Every row comes from one small tree of marks. Brackets hold a mark, then the marks that hang from it, in the order of their numbers. Every link used is in the known rows. Which tree was each row made from?
In the rows, 128 means zero.
Known rows
(J_938 J_243 J_746): [159 152 111 191  79 108 151 163 153 143 131 148 139 141 124  82 155 137
  90  96 154  90 175 128 132 118 147 110  78 143 144 142 149 144  76 129
 138 122 119 131 118 132 157 178 129 105 143 193 145 105 144 152 115 112
  81]
(J_938 J_243 (J_436 (J_632 J_961) J_746)): [172 178 178 231  71  89 145 140 159 144 147 124 185 108 133 117 150 156
 112 119 105 118 181 144 132 143 160  76  58 146 160 118 165 148  93 109
 108 209 107 143 133 136 170 200 124 117 141 161 140 105 132 151 117 119
  81]
(J_588 (J_436 (J_632 (J_746 J_936)))): [147 161 130 184  81  92 125 142 158 164 121 101 170 133 134 125 138 117
  98  92 138 117 203 150 178 137 126 118 101 121 156 155 150 138 100 117
 105 135  92 117 124 119 159 149 127 122 155 130 127  96 146 169 109 130
 131]
(J_746 (J_936 J_243 (J_436 J_632) J_938)): [114 208 107 176  82  57 160 140 180 138 106 143 157 127 127 131 118 120
  81 147 156 136 211 143 218 123 130 139  96 128 184 141 145 106  70 114
 120 155  92 144  96 167 156 165 117 158 114 130 122 153 139 183 121 130
  95]
(J_647 J_632 J_965): [177 111  70 152  70 100 148 152 176 167 122 108 155 105 142 120 168 122
  90 118 150  82 204 127 177 135 151 138  77 152 157 191 146 138  66 129
 109 109 101 162 103 153 149 146 149 108 168 171 139 149 170 169 116 119
 136]
(J_936 J_243 (J_436 J_746)): [124 161  90 172  86  74 137 152 150 138 127 150 136 129 140 119 132 126
  89 142 133 154 177 140 207 124 151 100  85 151 170 148 155 127  57 123
 120 165 117 151 108 144 158 125 132 156 132 137 124 144 148 177 135 115
  91]
(J_436 J_632 J_746 (J_936 J_243 J_938)): [147 170 141 188  76  64 134 137 180 144 138 131 183 131 125 129 129 141
  84  95 143 175 197 146 203 133 153 107  73 127 184 191 155 134  63 106
 112 204  99 153 115 145 161 155 126 170 118 122 117 133 116 179 144 115
  81]
(J_938 (J_436 J_588) J_746): [159 150 114 184  68 118 153 159 134 147 153 128 143 139 123  96 139 144
  99 111 138  96 161 158 140 127 150 115  81 130 146 130 161 151  89 127
 136 167 135 134 137 147 161 185 129 104 147 172 136 134 147 134  95 115
 129]
(J_647 (J_632 J_746 J_961) J_965): [175 150 103 126  63 104 148 155 181 169 128  94 158  93 156 116 163 124
 105 155 124 113 206 144 169 130 171 122  80 161 164 204 130 149  44 107
 121 136 116 158 108 113 157 158 159 118 166 179 126 153 158 153 126 117
 129]
(J_647 (J_632 J_746 J_961)): [170 155 117 142  63 115 136 150 183 165 125  97 155 113 156 113 151 125
 117 129 115 119 216 148 163 128 170 122  82 147 164 173 137 143  65 113
 140 109 111 149 107 108 163 144 146 131 156 170 125 131 152 156 119 123
 116]
(J_746 J_936): [144 145  96 178  74  97 121 151 145 160 120 133 149 138 129 124 133 119
  94  92 140  79 208 132 184 129 131 141  96 134 142 150 145 119  86 127
 127 120 106 117 107 144 155 121 131 128 143 156 145 117 162 177 119 119
 117]
(J_588 (J_632 J_647) J_746): [181 103 124 146  77 140 111 166 141 160 139 105 130 148 144  94 160 124
  98 110 159 101 184 176 135 133 150 125  95 155 166 196 141 158  63 126
 154  85  93 122 108 145 169 121 136 160 143 159 139 105 159 173 100 115
  96]
(J_961 (J_588 J_746) (J_632 J_436)): [133 104 128 144  73 121 143 142 146 125 145  79 127 139 140  97 128 125
 102 117 133  81 131 168 132 154 139 108  78 109 186 162 146 142  87 134
 128 101  89 159 124 139 164 108 140 156 140 127 124 156 168 166  79 106
 122]
(J_746 (J_936 (J_436 J_588 J_632))): [123 147 109 190  71  60 131 136 176 165 128 121 142 149 127 145 123 127
  90 101 143 112 181 171 214 138 136 131  91 118 162 131 166 131 105 132
 105 181 101 122 117 158 159 142 136 122 137 137 135 149 140 164 110 126
 108]
(J_718 (J_632 (J_588 J_436) J_647 J_746) J_961): [163 170 141  83  60 146 138 151 151 124 150  90 123 142 162 105 167 103
 131 135 125 129 185 177 147 141 160 105  99 152 172 141 134 164  56 116
 141  97 107 105  97  85 170 155 140 139 146 196 127 152 146 156 113 110
  87]
(J_588 (J_632 J_746) (J_718 J_961)): [182 158 121 133  69 126 127 175 150 153 126  60 124 147 136 108 169 105
 109  87 124 123 147 168 154 156 150 124  99 127 162 151 149 167  67 111
 133  91 102 145  98 110 171 132 130 124 145 155 120 145 144 166  97 107
 116]
(J_961 (J_632 J_746)): [152 130  92 135  69 119 121 142 144 152 134 122 165 141 138 106 141 123
 101 108 127  99 168 146 165 141 156 119  68 131 163 155 151 134  82 119
 118 120 113 146 114 122 164 117 143 118 147 151 120 123 153 172 115 115
 116]
(J_938 (J_436 J_936) J_746): [166 145 131 181  71 140 138 146 136 139 155 144 150 130 111 102 129 148
  99 106 127  91 188 147 150 121 148 112  75 131 157 156 151 150 108 117
 117 170 122 134 136 150 157 196 120 137 137 161 134 114 142 151 110 111
 136]
(J_961 J_588 (J_718 (J_632 J_436))): [151 117 126 156  60 132 134 139 169 115 153 109 127 138 137 109 130 119
 110 125 128  50 141 161 103 166 142 117  77 107 168 161 163 151  88 126
 125  81  79 162 111 123 159 111 133 136 143 159 124 182 171 171  82 106
 135]
(J_718 J_961): [160 159  94 147  71 128 131 156 164 145 126 115 144 139 127 122 152 110
 111 102 133  98 187 130 179 142 153 126  86 139 155 136 146 132  67 132
 135  94 110 130 104 130 162 134 135 113 138 162 146 144 153 168 120 111
  92]
(J_961 (J_632 (J_436 J_588) J_746) J_718): [142 129 125 141  59 104 119 135 166 139 159 116 145 151 161 112 121 133
 104 141 107 103 122 186 135 159 156 117  76 123 166 174 173 154  88 106
 118 160 102 164 131 109 170  97 151 111 147 143 122 181 153 162  89 109
 145]
(J_632 J_588 J_647 (J_961 J_718)): [174 147 146 123  56 131 111 145 148 134 145 150 118 119 175 104 126 144
 119 153 107  57 166 193 138 131 181 131  93 162 157 161 146 134  55 114
 150 113  87 125 109 120 165 104 146 148 137 213 135 148 154 161  94 112
  98]
(J_718 (J_632 J_436 J_647 J_746) J_961): [179 168 136  84  58 138 132 142 171 132 165 106 153 139 151 109 167 110
 130 145  91 115 205 163 144 138 164 104  80 148 174 183 129 171  59 103
 150  93 109 108  99  78 169 174 144 150 136 174 136 162 149 162 125 111
  80]
(J_718 (J_961 (J_588 J_436) J_632)): [132 153  89 144  68 141 142 163 118 129 123  83 126 136 129 120 141 113
 120 109 156  93 121 165 143 178 150 129  69 128 171 100 164 130  94 140
 110  97  97 169 114 127 163 123 126 126 148 139 134 169 166 169  77 109
 116]
(J_632 J_436 J_647 (J_746 (J_936 J_243 J_938))): [141 189 132 109  71  74 150 150 140 129 134 150 163 122 159 103 129 125
  96 198 120 129 215 152 182 105 145 138 104 150 174 207 111 129  27  81
 174 139 107 112 101 108 162 165 131 191 121 156 125 141 149 171 125 120
  99]
(J_938 J_746): [164 143  98 167  75 120 135 154 146 150 136 137 143 143 124  92 141 130
  92  96 141  88 184 145 158 116 150 119  86 138 147 158 147 142  78 134
 140 110 116 134 116 131 156 156 136 114 142 169 137 113 153 155 117 123
 113]
(J_588 (J_436 J_632 J_936) J_746): [161 122 142 208  90 126 114 136 175 151 134  95 150 134 123 129 139 126
  96  67 169 131 183 166 166 143 132 107  95 114 180 180 154 156 108 133
  83 156  75 142 136 146 164 126 127 146 146 110 131  92 130 161 100 120
 109]
(J_938 (J_746 (J_936 J_243 J_436))): [107 185  94 171  83  85 157 167 150 141 110 159 118 143 122  94 115 130
  81 131 135 133 205 139 204 103 136 118  99 135 159 136 143 118  73 122
 142 146 116 133 108 143 152 167 118 153 124 159 136 141 155 174 121 119
 126]
(J_436 (J_632 J_746 J_961) J_936): [169 157 159 158  64 117 112 118 180 160 148 126 167 123 137 137 132 138
 113  92 126 127 206 163 180 132 172 101  76 123 178 178 146 153  88 104
 104 176 100 131 130 112 164 160 145 149 134 143 120 115 118 149 130 118
  92]
(J_936 J_243 (J_938 J_436)): [153 193 106 166  79 108 162 151 150 115 121 155 164 115 133 106 135 125
  97 164 147 113 198 126 161 124 140 142  81 145 168 135 141 111  55 112
 143 143 115 151 104 162 161 174 109 142 124 156 121 135 154 166 107 118
 102]
(J_436 (J_632 J_746 (J_961 J_588))): [158 153 153 147  63 107 139 143 167 147 142  83 164 120 144 124 132 125
 117 119 134  87 165 170 153 145 173  97  82 115 177 159 148 151  67 115
 123 128  99 147 126 111 160 148 147 141 140 157 114 137 139 143 104 116
  94]
(J_938 (J_746 J_936)): [142 154 109 177  74 103 140 163 138 162 127 134 139 147 118  91 133 132
  88  92 126  85 201 143 171 115 134 123  97 127 142 163 141 130  85 127
 139 119 116 112 115 136 154 158 126 122 145 168 147 115 154 166 119 121
 138]
(J_588 J_746): [160 127 108 174  86 121 126 154 155 151 127 109 139 137 131 106 145 118
  92  93 146  94 192 143 163 127 139 119  97 129 162 173 140 140  71 139
 130  78 101 132 114 140 162 111 138 134 149 153 137 108 155 164 108 117
  99]
(J_936 J_243 J_436 J_938): [125 193  70 150  84  89 158 140 159 119 112 171 136 123 137 115 126 118
  87 170 166 131 184 132 202 118 144 143  92 150 184 137 139 108  44 124
 135 134 107 162  90 163 157 146 123 160 121 144 114 161 146 171 114 120
  71]
(J_961 (J_632 J_436)): [151 132  98 142  70 122 124 114 146 133 144 135 154 132 145 117 140 131
 110 125 123  93 164 152 146 146 141 134  62 138 169 158 154 131  98 128
 123 128  94 148 116 140 165 131 134 130 130 143 134 147 164 181  98 108
 113]
(J_436 (J_588 J_632 (J_718 J_961)) (J_936 J_243)): [161 155 138 152  67 104 122 173 166 140 130  84  79 165 136 136 150 120
 104  73 150 171 133 174 177 159 152 136  89 131 172 157 168 155  72 113
 120 148  97 155 104 138 173 121 124 160 124 149 126 174 133 166  94  80
 105]
(J_647 (J_632 J_436 J_746)): [164 135 111 139  71 110 138 132 181 146 142  92 158 122 162 111 155 119
 107 135 105 109 200 149 151 133 146 122  83 140 166 190 134 157  75 113
 135 125 104 148 112 114 160 140 144 136 157 145 122 140 163 162 114 118
 131]
(J_632 (J_647 J_965) J_746): [185 126  84  96  65 101 133 158 143 161 148 146 170 108 155 110 162 129
  93 164 138  75 188 151 177 118 168 123  87 170 157 220 130 147  28 107
 139 124 120 119 117 116 153 154 160 130 157 189 134 128 152 154 126 124
 100]

Which tree is each row?
[157 130 120 182  86 147 119 149 128 142 130  91 130 139 121 102 146 121
  90 100 192 145 176 167 148 148 126 132 105 132 188 184 142 147  85 125
 115 124  81 154 109 158 174 146 114 168 138 109 119 125 137 163  89 116
 107]  (J_588 (J_436 (J_936 J_938)) J_632 J_746)
[141 124 103  85  53  79 137 172 120 159 140 113 160 124 148 103 136 139
  92 159 130  58 148 173 180 143 162 129  81 136 166 184 138 133  54 103
 126 122 111 133 118 117 152 141 156 151 159 176 133 160 164 167 101 115
 140]  (J_961 J_588 (J_632 (J_647 J_965) (J_746 J_936)))
[164 160 149 102  55 108 122 136 147 146 169 136 143 120 174 121 139 138
 126 179 110 111 172 186 148 126 182 118  87 161 166 201 132 159  47 102
 158 162 118 108 130  89 173 161 162 160 140 178 133 149 142 129 106 114
  83]  (J_632 (J_436 J_588) J_647 J_746 J_961)
[198 160 149 124  71 134 141 188 184 146 134  73 116 147 123  91 170 110
 114  89 118 112 167 173 137 144 140 119 100 136 175 173 146 168  63 126
 142  53  85 125  88 107 175 106 136 150 145 189 142 138 143 167  94 117
  84]  (J_588 (J_718 (J_632 J_647) J_961) J_746)
[172 132 110 183  84 123 108 149 133 141 130 124 118 121 127 123 140 128
 101  83 162 107 138 156 158 143 122 149  99 132 162 153 159 137 102 129
  89 138  78 149 119 146 162 105 119 139 148 152 126 105 139 163  84 113
 119]  (J_588 (J_436 J_936) J_718)
[170 170 176 181  69  79 125 147 208 146 131 115 110 135 138 147 126 143
 110  78 140 155 148 178 179 139 158 128  83 131 179 171 170 140  79 109
 103 201  84 154 125 138 168 127 138 157 124 156 123 144 116 152 101  98
  85]  (J_436 (J_588 J_718) (J_632 J_961) (J_936 J_243))
[164 151 128 217  76  94 146 154 132 137 147 136 175 119 132 101 158 142
  96 124 119 105 165 128 131 136 145  95  71 142 147 109 158 140  83 117
 122 174 123 136 123 144 162 172 122 108 151 165 143 103 145 154 117 115
  96]  (J_938 J_243 (J_436 J_746))
[147 182 113 133  64 103 148 149 165 151 124 116 171 142 124 103 144 112
  92 121 134 110 217 137 165 129 131 133  98 119 167 169 128 136  65 107
 139 109 115 122  87 111 165 156 129 131 136 159 122 138 142 170 131 122
 103]  (J_718 (J_632 (J_746 (J_936 J_938))))
[155 195 153 223  75  78 168 139 156 138 121 128 197 122 114 113 143 138
  90 128 139  86 203 130 149 135 123 126  76 123 162 112 147 122  98 108
 116 168  95 128 111 162 162 215 106 120 133 159 140 115 137 162 100 125
 100]  (J_746 (J_936 (J_938 J_243 (J_436 J_632))))
[118 166  92 149  75  82 132 147 147 153 124 138 147 135 137 118 125 119
  88 142 128  99 194 149 210 119 136 123 107 125 159 141 135 127  83 114
 120 133 118 119 109 128 158 135 134 141 142 155 127 131 146 165 124 127
 116]  (J_632 (J_746 (J_936 J_436)))
[126 223 147 128  70  83 159 145 153 126 122 140 155 112 155 112 119 126
 105 195 113 148 227 140 185 113 145 127 101 147 181 180 112 120  36  84
 169 151 107 130 103  99 166 188 130 179 115 146 119 161 144 158 124 112
 105]  (J_632 J_436 (J_746 (J_936 J_243 J_938)) J_961)
[142 167 144 230  75  74 146 161 126 149 136 136 173 126 127 102 146 146
  91 115 109 103 186 124 146 133 130  97  79 131 140 105 155 128  94 110
 121 183 118 118 123 138 161 178 116 117 151 170 152 104 150 163 122 114
 122]  (J_938 J_243 (J_436 (J_746 J_936)))
[178 118 122 156  69 105 142 152 174 137 122  73 110 128 161 102 155 119
 101  90 126  86 159 174 160 134 141 149 101 139 157 152 148 140  74 129
 125 106  84 149  92 148 160  96 134 127 155 188 118 138 161 166  86 107
 134]  (J_647 (J_632 (J_588 J_718)))
[129 176 109 166  81  92 151 176 159 146 114 142 130 147 125  94 127 131
  86 102 138 119 213 130 183 109 135 118  96 140 144 160 142 120  61 119
 148 122 116 124 114 134 152 157 122 137 133 164 141 119 156 175 127 112
 130]  (J_938 (J_746 (J_936 J_243)))
[179 125 140 147  65 124 148 141 164 117 151  82 118 136 135 112 147 116
 110 107 135  66 116 162 111 162 121 130  88 107 174 156 153 155  90 133
 111  88  79 154 102 127 166 124 132 149 140 170 117 163 165 163  72 105
 111]  (J_961 (J_588 (J_718 (J_632 J_436))))
[191 125 110 101  58 119 125 165 181 153 150 136 168 121 153  99 156 128
  95 155 124  71 180 159 135 139 168 115  84 153 160 219 150 162  40 103
 122 102  99 142 106 105 158 127 154 112 161 200 128 160 154 171 119 120
 121]  (J_961 (J_718 (J_632 (J_647 J_965) J_746)))
[157 131  98 146  65  43 139 148 156 167 163 130 171 116 149 133 148 146
  82 148 134 127 144 187 216 135 173  99  80 156 171 200 166 160  56 119
 104 206 113 135 129 146 157 157 165 136 147 160 135 166 132 152 125 131
  90]  (J_936 (J_436 J_588 (J_632 (J_647 J_965)) J_746))
[181 134 115  88  52 110 120 160 127 171 152 113 136 122 168 114 160 137
 109 174 154 118 159 188 159 134 187 117  86 172 166 226 140 166  26  95
 148 155 119 126 120 106 171 182 163 141 151 186 127 162 143 139 112 112
  99]  (J_436 (J_588 (J_632 (J_647 J_965) J_746 J_961)))
[153 117 129 158  76 113 146 153 187 146 130  56 116 136 158  95 153 116
  94  90 139 106 197 171 165 128 147 118 107 134 165 168 133 147  71 136
 129  94 100 144 100 143 160  97 140 136 161 172 128 129 163 163 105 108
 122]  (J_647 (J_632 (J_588 J_746)))
[160 122 144 156  77 109 128 153 157 134 126  72 105 146 146  88 139 121
  90  89 130 106 121 193 151 143 136 127 101 118 173 152 150 140  83 135
 108 107  81 148 104 139 172  71 135 130 143 174 118 134 153 169  79  99
 114]  (J_961 (J_632 (J_588 J_718 J_746)))
[168 135 124 168  67 114 129 127 169 139 159 110 159 134 138 113 155 123
 106 110 108 127 187 145 141 149 137  98  76 131 167 178 150 157  86 126
 122 137 103 134 109 115 169 144 138 132 141 146 130 143 153 175 132 115
 107]  (J_718 (J_632 (J_436 J_746)))
[132 186 124 173  83  92 144 183 162 152 108  80 104 138 113 110 135 111
  89 106 109 116 164 167 207 136 121 125 121 114 174 132 143 139  81 126
 116  87  92 134  97 130 167 107 127 148 139 154 141 152 146 166  88 123
 119]  (J_588 (J_718 J_961) (J_746 (J_936 J_436)))
[153 107 140 141  63 114 131 104 178 128 158  98 120 131 165 126 146 131
 106 110 117 106 197 169 167 132 154 133  86 132 171 176 137 146  95 113
 120 163  90 138 110 143 158 141 138 163 139 160 124 155 157 165 110  96
 126]  (J_647 (J_632 (J_436 J_936) J_588))
[182 137 158  94  64 100 131 135 136 123 164 111 123 126 185 100 146 127
 107 158 100  84 136 199 145 123 154 129 112 146 167 187 129 160  51 103
 150 132  97 107 111 104 167 126 147 165 140 195 113 137 149 148  93 109
 101]  (J_632 J_436 (J_588 J_718) J_647 J_746)
[107 178 127 127  74  96 136 152 140 124 114 113 118 141 166 104 123 119
 101 126 134 144 173 162 180 134 134 119 100 136 162 122 146 115  72 106
 123 156 102 130 111 115 162 123 125 139 142 146 116 137 159 182 109  99
 137]  (J_961 (J_632 (J_588 J_436) (J_746 (J_936 J_243))))
[164 133 149 124  69 109 162 135 188 138 148  67 117  95 177 107 155 125
 103 164 118 119 203 181 155 126 160 110  97 155 184 217 116 160  42 115
 127 126  92 153 113 122 162 159 160 150 156 177 131 174 168 147 107 106
 130]  (J_647 (J_632 J_436 (J_588 J_746) J_961) J_965)
[143 140 119 176  77  81 117 149 163 143 139 139 143 132 133 126 130 137
  92  93 131 159 188 133 196 127 153 101  79 142 163 183 151 131  64 114
 116 181 112 143 119 133 157 116 130 162 131 135 130 122 136 174 146 102
 101]  (J_436 J_746 (J_936 J_243))
[119 195  84 170  83  62 157 153 143 129 120 154 152 121 137 111 128 127
  81 168 143 166 169 145 211 121 153 117  91 150 183 154 143 117  41 116
 129 165 117 160  96 152 160 138 124 168 123 142 115 159 139 171 131 122
  80]  (J_936 J_243 (J_436 J_746) J_938)
[143 168 116 107  63 131 136 138 154 134 146 100 157 137 146 114 148 113
 120 134  87 122 165 157 164 153 157 108  69 135 175 154 144 149  78 106
 127 121 107 143 113  97 170 152 142 124 136 134 131 171 152 170 113 108
 110]  (J_718 (J_961 (J_632 J_436 J_746)))
[167 194 148 191  74  94 171 132 172 132 138 129 209 117 133 105 153 133
  96 144 138 107 184 138 134 131 142 104  74 129 171 132 148 148  77 101
 116 168 112 139 118 140 165 222 122 105 137 160 118 109 125 146 106 128
  78]  (J_936 (J_938 J_243 (J_436 (J_632 J_746))))
[161 178 161  99  52 121 127 133 157 144 155 121 149 123 155 108 141 132
 127 166  80 108 227 164 138 127 154 116  87 146 172 191 123 153  72  94
 160 126 100  93 106  75 171 180 143 175 136 186 140 140 151 160 123 114
 101]  (J_718 (J_632 J_436 J_647 (J_746 J_936) J_961))
[148 190 171 226  84  81 170 155 171 142 120 109 185 122 111 101 143 137
  81 119 142 109 201 145 140 131 117 108  90 113 170 133 141 135  94 109
 115 154  92 127 115 157 166 200 111 131 137 149 140 105 136 157  98 124
 102]  (J_588 (J_746 (J_936 (J_938 J_243 (J_436 J_632)))))
[178 123  90 104  58 105 113 164 150 158 147 146 169 116 158  95 139 142
  90 162 115  67 149 170 150 145 174 120  69 153 159 212 159 144  52 101
 119 125  96 156 117 120 157 107 156 114 158 183 130 161 158 177 102 121
 133]  (J_961 (J_632 (J_647 J_965) J_746) J_718)
[148 185 121 148  80 128 128 166 153 123 112 107 100 136 128 126 138 122
 111  89 136 164 132 154 172 164 136 137  76 135 180 127 170 128  93 119
  87 143  78 175 108 132 168 109 111 150 130 143 129 153 140 185  87  95
 111]  (J_588 (J_436 (J_936 J_243)) (J_718 (J_961 J_632)))
[168 150 177 180  67  67 129 129 155 139 154  88 157 128 137 117 132 141
  79  79 131 136 139 198 188 140 144 119 104 113 179 177 152 148  84 109
 105 191  87 141 108 146 168 129 133 160 127 150 104 141 109 160 111 116
  92]  (J_436 (J_632 (J_588 J_718)) J_746 (J_936 J_938))
[135 125 138 178  74  90 136 184 136 149 117  58 113 149 120  91 122 126
  87  74 136  75 118 179 160 155 122 133 102  95 168 141 154 128  96 131
 117  83  85 156 109 143 164  73 130 148 148 153 127 137 161 172  64 106
 144]  (J_961 (J_588 J_718 (J_746 J_936)) J_632)
[156 133 149 190  63  42 111 157 146 179 153 105 175 151 139 130 137 149
  96  84 118 123 179 181 193 135 156 111  91 141 147 186 159 149  78 116
 135 189 106 100 127 127 164 132 148 136 149 153 146 122 135 164 125 128
 106]  (J_436 J_588 (J_632 J_647) (J_746 J_936))
[162 188 114 195  76 116 166 142 138 123 130 159 174 113 127 100 153 135
  95 159 151  83 174 128 127 129 140 136  74 142 159 112 146 123  80 115
 133 141 113 142 107 160 164 201 112 115 139 171 136 119 147 149  98 119
  80]  (J_936 (J_938 J_243 J_436))
[121 168 124 144  77  86 155 161 169 134 108  83 110 129 174 109 142 109
  99 125 139 153 220 156 187 123 132 123 115 141 157 143 135 127  61 107
 130 138 103 136 102 120 155 136 123 150 160 161 120 137 166 172 115 103
 153]  (J_647 (J_632 (J_588 J_436) (J_746 (J_936 J_243))))
[166 139 137 175  63 133 129 136 190 145 138 116 135 106 160 111 137 133
 122 150  96  83 197 163 123 147 161 129  79 151 169 177 156 142  86 111
 128 111  76 172 110 123 164 121 139 139 149 164 135 169 170 168  87 117
 147]  (J_647 (J_632 J_436 (J_961 J_718)))
[173 127 110  88  60  83 138 140 150 149 172 139 154 116 171 122 155 132
 100 188 127  94 161 174 170 125 167 122  90 157 162 234 131 167  30 101
 137 167 122 116 130 104 160 169 172 133 156 179 134 163 148 135 116 115
 102]  (J_632 (J_436 J_588) (J_647 J_965) J_746)
[131 186  81 175  80  87 158 135 149 125 122 172 153 121 132 107 144 126
  85 170 175 102 161 134 173 125 145 140  87 147 174 122 140 119  68 124
 120 136 114 149  91 163 161 167 125 134 129 170 132 146 140 155 107 123
  54]  (J_936 J_436 (J_938 J_243))
